Known rows, with every way that one mark hangs from another
[domo [lerem lazud]]: [-.18,-.19,-.11,-.21,.02,-.09,.05,.04,.03,.09,.03,-.04,-.13,-.03,-.47,.02,-.02,-.29,.28,.22,.09,-.12,.02,.03]
[domo lazud [lerem sofu]]: [.14,-.09,-.16,-.07,.03,-.11,.01,.05,-.02,-.02,-.09,.06,.14,-.07,-.26,-.02,-.05,-.38,.54,-.12,.11,-.14,-.03,.15]
[telif [domo lerem] [sofu lazud]]: [-.06,-.02,-.20,-.10,-.01,-.12,.11,.14,-.01,-.17,.00,.13,-.03,-.11,.14,-.05,.03,-.12,.39,.09,-.03,-.10,.12,.20]
[dimem domo [lazud [telif sofu]]]: [-.06,-.04,.19,-.04,.13,-.01,-.24,.06,.12,-.18,.09,.12,.33,.20,.37,.00,.00,-.28,-.28,.14,-.05,-.09,-.10,.01]
[lerem dimem]: [-.11,.03,.00,.09,-.13,.05,-.12,.00,.01,.12,.06,-.08,-.21,.11,-.43,-.11,-.03,.10,-.15,-.14,.01,-.09,-.08,-.01]
[dimem domo]: [-.01,.08,.22,-.06,.04,.04,-.12,.18,.01,-.03,.13,-.06,-.06,.17,-.09,-.19,-.11,-.04,-.26,.09,.04,-.15,-.14,-.01]
[lerem dimem [lazud [sofu domo] telif]]: [-.14,-.11,.01,.09,-.15,.15,-.05,-.22,.04,.18,-.11,-.12,-.10,-.09,.01,.12,.07,.51,-.31,-.01,-.04,.15,.11,-.21]
[telif [domo [lazud sofu] lerem]]: [.16,.02,-.23,-.12,.07,.00,.27,.00,-.12,-.07,-.21,.08,-.02,-.13,.07,.13,-.03,.09,.33,.03,.02,-.07,.09,.07]
[lerem [lazud [sofu domo]]]: [-.08,-.21,.07,-.12,-.13,.06,-.03,-.19,-.06,-.04,-.10,-.22,-.08,-.13,-.15,-.05,-.10,.11,-.43,.14,.03,-.13,.00,-.17]
[dimem [sofu domo]]: [-.03,-.05,.13,.02,-.03,.00,.00,-.11,-.13,-.06,.16,-.21,-.10,.05,-.09,-.23,-.09,-.14,-.51,-.04,.01,-.07,-.09,-.02]
[sofu [domo [lerem dimem]] [lazud telif]]: [-.07,.03,-.09,.12,-.03,.01,.21,.04,-.05,.20,.19,-.17,-.25,-.13,-.34,.04,.11,.53,.53,-.01,-.08,.06,.13,.06]
[lazud sofu telif]: [.00,.02,.05,.07,.26,.11,-.06,-.06,.01,.10,-.07,-.09,.23,.06,-.03,.26,.03,-.23,-.06,-.08,.05,.22,-.06,-.18]
[telif [domo lerem]]: [-.15,.06,-.16,.01,.11,-.01,.16,.17,-.12,-.04,.02,.09,-.16,.00,-.19,-.04,.03,-.02,.10,.12,.08,-.01,.05,.06]
[dimem [domo lazud]]: [.24,.07,.16,-.26,.05,.01,-.06,.19,-.02,.01,.00,-.07,-.09,.12,-.12,-.24,-.14,-.04,-.04,.12,.03,-.23,-.16,.14]
[dimem domo sofu telif]: [.08,.17,.26,-.03,.02,-.14,-.09,.08,.08,-.09,.21,.12,.06,.17,.46,-.15,-.03,-.63,-.35,.03,-.02,.20,-.17,.01]
[lazud [telif domo]]: [-.08,.12,-.03,.04,.26,.11,-.06,.16,-.08,.06,-.03,.05,-.06,.13,-.02,-.04,.11,.01,-.20,.11,.08,.26,-.01,-.02]
[dimem [lazud [sofu domo]]]: [-.06,-.20,.06,-.01,-.08,.03,-.01,-.28,-.12,-.21,.05,-.24,.03,-.04,-.17,-.06,-.14,.00,-.46,.03,-.05,-.33,-.06,-.17]
[domo [lazud [telif sofu]] [lerem dimem]]: [.09,.04,-.16,.04,.10,-.04,.00,.05,.07,.09,-.11,.12,.16,.00,-.02,.22,.12,.02,.53,-.17,-.02,.15,.10,.18]
[telif domo]: [-.10,.06,-.03,-.03,.05,.06,-.04,.11,-.10,-.06,-.02,.01,-.19,.09,-.16,-.20,-.02,.00,-.32,.09,.07,-.02,-.04,.01]
[lerem dimem lazud [sofu domo]]: [-.21,-.20,-.01,.11,-.41,.03,-.21,-.16,.05,.03,-.05,-.01,-.18,-.10,-.18,-.26,.00,.34,-.36,-.07,.03,-.14,.06,-.09]
[sofu [domo [lazud telif] lerem]]: [.17,-.01,-.03,-.07,.29,.00,.22,.11,-.16,.06,.01,-.19,-.03,-.07,-.37,.02,.04,.13,.38,.09,.06,.10,.02,.12]
[lazud [sofu [domo [lerem dimem]]] telif]: [-.11,.06,-.06,.33,.03,.12,.18,-.12,-.06,.13,.01,-.10,.03,-.13,-.07,.31,.09,.55,.10,-.18,-.03,.19,.14,-.18]
[domo [lazud sofu]]: [.26,-.05,-.01,-.20,.06,.02,-.01,-.09,-.05,.00,-.17,-.15,.08,-.01,-.19,.03,-.13,-.24,.04,-.07,.02,-.14,-.10,.00]
[lazud telif]: [-.04,.05,.06,.00,.31,.06,-.11,.10,-.01,.13,.05,-.10,.07,.16,-.30,.03,.05,-.28,-.05,.02,.08,.19,-.10,-.05]

Rows
[-.07,.00,.15,.11,.20,.05,-.15,.03,-.06,-.14,.00,-.12,.22,.03,.01,-.03,.05,-.06,-.41,.00,.03,.20,-.01,-.02] -> [lazud [telif [sofu domo]]]
[-.18,-.18,.00,.23,-.35,-.01,-.18,-.25,-.01,-.15,.10,-.02,-.08,-.01,-.21,-.26,-.05,.24,-.41,-.17,-.05,-.34,-.01,-.08] -> [lerem [dimem lazud] [sofu domo]]
[-.06,-.04,-.25,.02,-.10,-.10,.12,.11,-.01,-.05,.02,.17,-.06,-.14,.05,-.10,.03,-.10,.49,.01,.03,-.11,.14,.12] -> [telif [domo [lerem [sofu lazud]]]]
[.26,.22,.14,-.09,-.15,-.09,-.11,.17,.10,-.01,.03,.10,-.16,.08,.10,-.22,-.02,.00,.00,-.03,-.06,.08,-.10,.15] -> [lerem [dimem [domo lazud] telif]]
[-.10,-.03,.03,.15,.25,-.01,.04,.08,-.08,-.11,.04,-.07,.26,-.06,-.02,.14,.09,-.05,.01,.01,.04,.21,.07,.03] -> [lazud [telif [sofu [domo lerem]]]]
[-.20,.00,-.13,.00,-.12,.07,-.05,-.11,.09,.26,-.04,.22,-.26,.10,.38,-.01,.16,.21,-.27,.07,-.04,.26,.12,-.04] -> [lerem [dimem sofu] [lazud [telif domo]]]
[-.06,.08,-.01,.29,-.16,-.06,.17,-.12,-.05,-.10,.04,-.02,-.05,-.20,-.01,.17,.05,.15,.02,-.18,-.05,.22,.07,-.13] -> [lazud [sofu [domo [lerem [dimem telif]]]]]
[.24,.02,.02,-.15,.04,-.01,.17,.06,-.01,-.01,-.08,.00,.11,-.06,.13,.14,-.12,.04,.35,.03,.00,-.21,-.04,.05] -> [dimem [domo [lazud sofu] lerem]]
[-.06,.01,.10,.14,-.08,.12,-.10,-.15,.13,.07,.05,.07,.10,.13,.33,.17,.01,.32,-.19,-.06,-.13,-.10,-.02,-.18] -> [lerem [dimem domo [lazud sofu telif]]]
[-.12,-.09,.02,.09,.04,-.07,.03,.02,-.11,-.23,.05,-.10,.12,-.10,-.16,-.03,-.03,-.06,-.11,-.01,.04,-.07,.05,.06] -> [telif [sofu [domo lerem]]]
[-.07,-.04,-.10,.05,-.23,-.04,.22,.01,-.05,.11,.20,-.20,-.37,-.16,-.48,-.14,-.02,.48,.43,-.04,-.09,-.21,.08,.09] -> [sofu [domo [lerem dimem]] lazud]
[-.14,.05,.12,-.03,-.09,.10,-.16,.11,.19,.28,.03,.09,-.16,.13,.07,-.04,.07,.39,-.14,.15,-.02,.08,.01,-.05] -> [lerem [dimem domo] [lazud telif]]
[-.08,-.12,.03,-.14,-.08,-.01,.09,.01,.09,.05,-.03,.06,.05,-.09,.16,.17,-.06,.02,.13,.19,.02,-.17,.03,-.09] -> [dimem [domo [lerem [lazud sofu]]]]
[.27,.05,.15,-.25,-.01,-.04,-.02,.05,.01,.03,.06,-.02,-.03,.15,.24,-.22,-.15,-.23,-.12,.03,-.03,-.20,-.16,.16] -> [dimem [domo lazud] sofu]
[.24,.18,.15,-.06,-.20,-.13,-.23,.13,.15,-.19,-.06,.22,.07,.06,.43,-.16,.01,-.13,-.12,-.08,-.09,.11,-.07,.18] -> [lerem [dimem [domo lazud] [telif sofu]]]
[-.04,.10,-.05,.09,.22,.16,.01,.00,-.06,.02,-.15,.06,.12,.03,.26,.17,.08,.07,-.25,-.01,.03,.29,.03,-.16] -> [lazud sofu [telif domo]]
[-.04,.11,.15,.09,-.24,.03,-.10,-.02,.10,.13,.18,.07,-.16,.18,.26,-.15,-.06,.15,-.33,-.14,-.08,-.12,-.10,-.01] -> [lerem [dimem domo sofu]]
[-.15,-.14,-.06,-.04,-.28,.06,-.11,-.23,.12,.15,-.13,-.03,-.14,-.04,-.12,.08,-.03,.14,-.15,-.06,-.03,-.11,.05,-.16] -> [lerem dimem [lazud sofu]]
[.15,.05,-.20,.06,.08,.06,.17,-.09,.03,.25,-.14,.01,.08,-.07,-.06,.37,.08,.22,.61,-.21,-.03,.14,.10,.01] -> [domo [lazud sofu telif] [lerem dimem]]
[.24,.16,.08,.01,-.01,.15,-.04,.01,.10,.18,-.14,.06,.07,.06,.31,.14,.00,.44,.06,-.13,-.08,.07,-.02,-.03] -> [lerem [dimem [domo [lazud sofu telif]]]]
[-.08,.10,-.16,.15,.27,.09,.20,.04,-.08,.04,-.11,.12,.14,-.05,.23,.34,.12,.06,.16,.02,.05,.29,.13,-.11] -> [lazud sofu [telif [domo lerem]]]
[-.14,-.04,-.20,.11,-.04,-.24,.02,-.01,-.01,-.32,.05,.35,.12,-.05,.26,-.05,.09,-.61,.12,.05,.04,.07,.06,.03] -> [dimem lazud [telif [domo [lerem sofu]]]]
[.29,.14,.08,-.18,.08,-.24,.16,.11,.04,-.06,.14,.14,.06,.05,.40,-.04,-.04,-.59,.33,.06,-.02,.12,-.10,.20] -> [dimem [domo lazud lerem] sofu telif]
[-.04,.00,-.01,.22,-.18,.05,-.11,-.06,.03,.13,.07,-.07,-.08,-.10,-.06,-.15,.08,.38,.13,-.19,-.07,.07,.09,-.02] -> [lerem dimem [sofu domo [lazud telif]]]
[.06,.01,.19,-.06,-.04,-.11,-.09,-.08,.09,-.27,.09,.08,.18,.07,.39,.00,-.08,-.48,-.30,.10,-.07,-.07,-.15,-.12] -> [dimem domo [lazud sofu] telif]
[.21,.00,.01,-.16,.28,-.01,-.18,.07,.02,-.05,-.15,-.02,.29,.10,.00,.03,.03,-.39,.09,-.03,.03,.16,-.06,.14] -> [domo [lazud [telif sofu]]]
[-.13,-.22,-.14,-.14,-.03,-.04,.10,-.12,.04,.08,-.09,-.04,.04,-.12,-.18,.23,-.03,-.25,.24,.12,.05,-.10,.07,-.11] -> [domo [lerem [lazud sofu]]]
[.14,-.09,-.03,-.10,.05,-.10,.09,.03,-.12,-.24,-.06,-.09,.09,-.13,-.18,-.09,-.07,-.05,.15,.02,.03,-.15,.02,.20] -> [telif [sofu [domo lazud lerem]]]
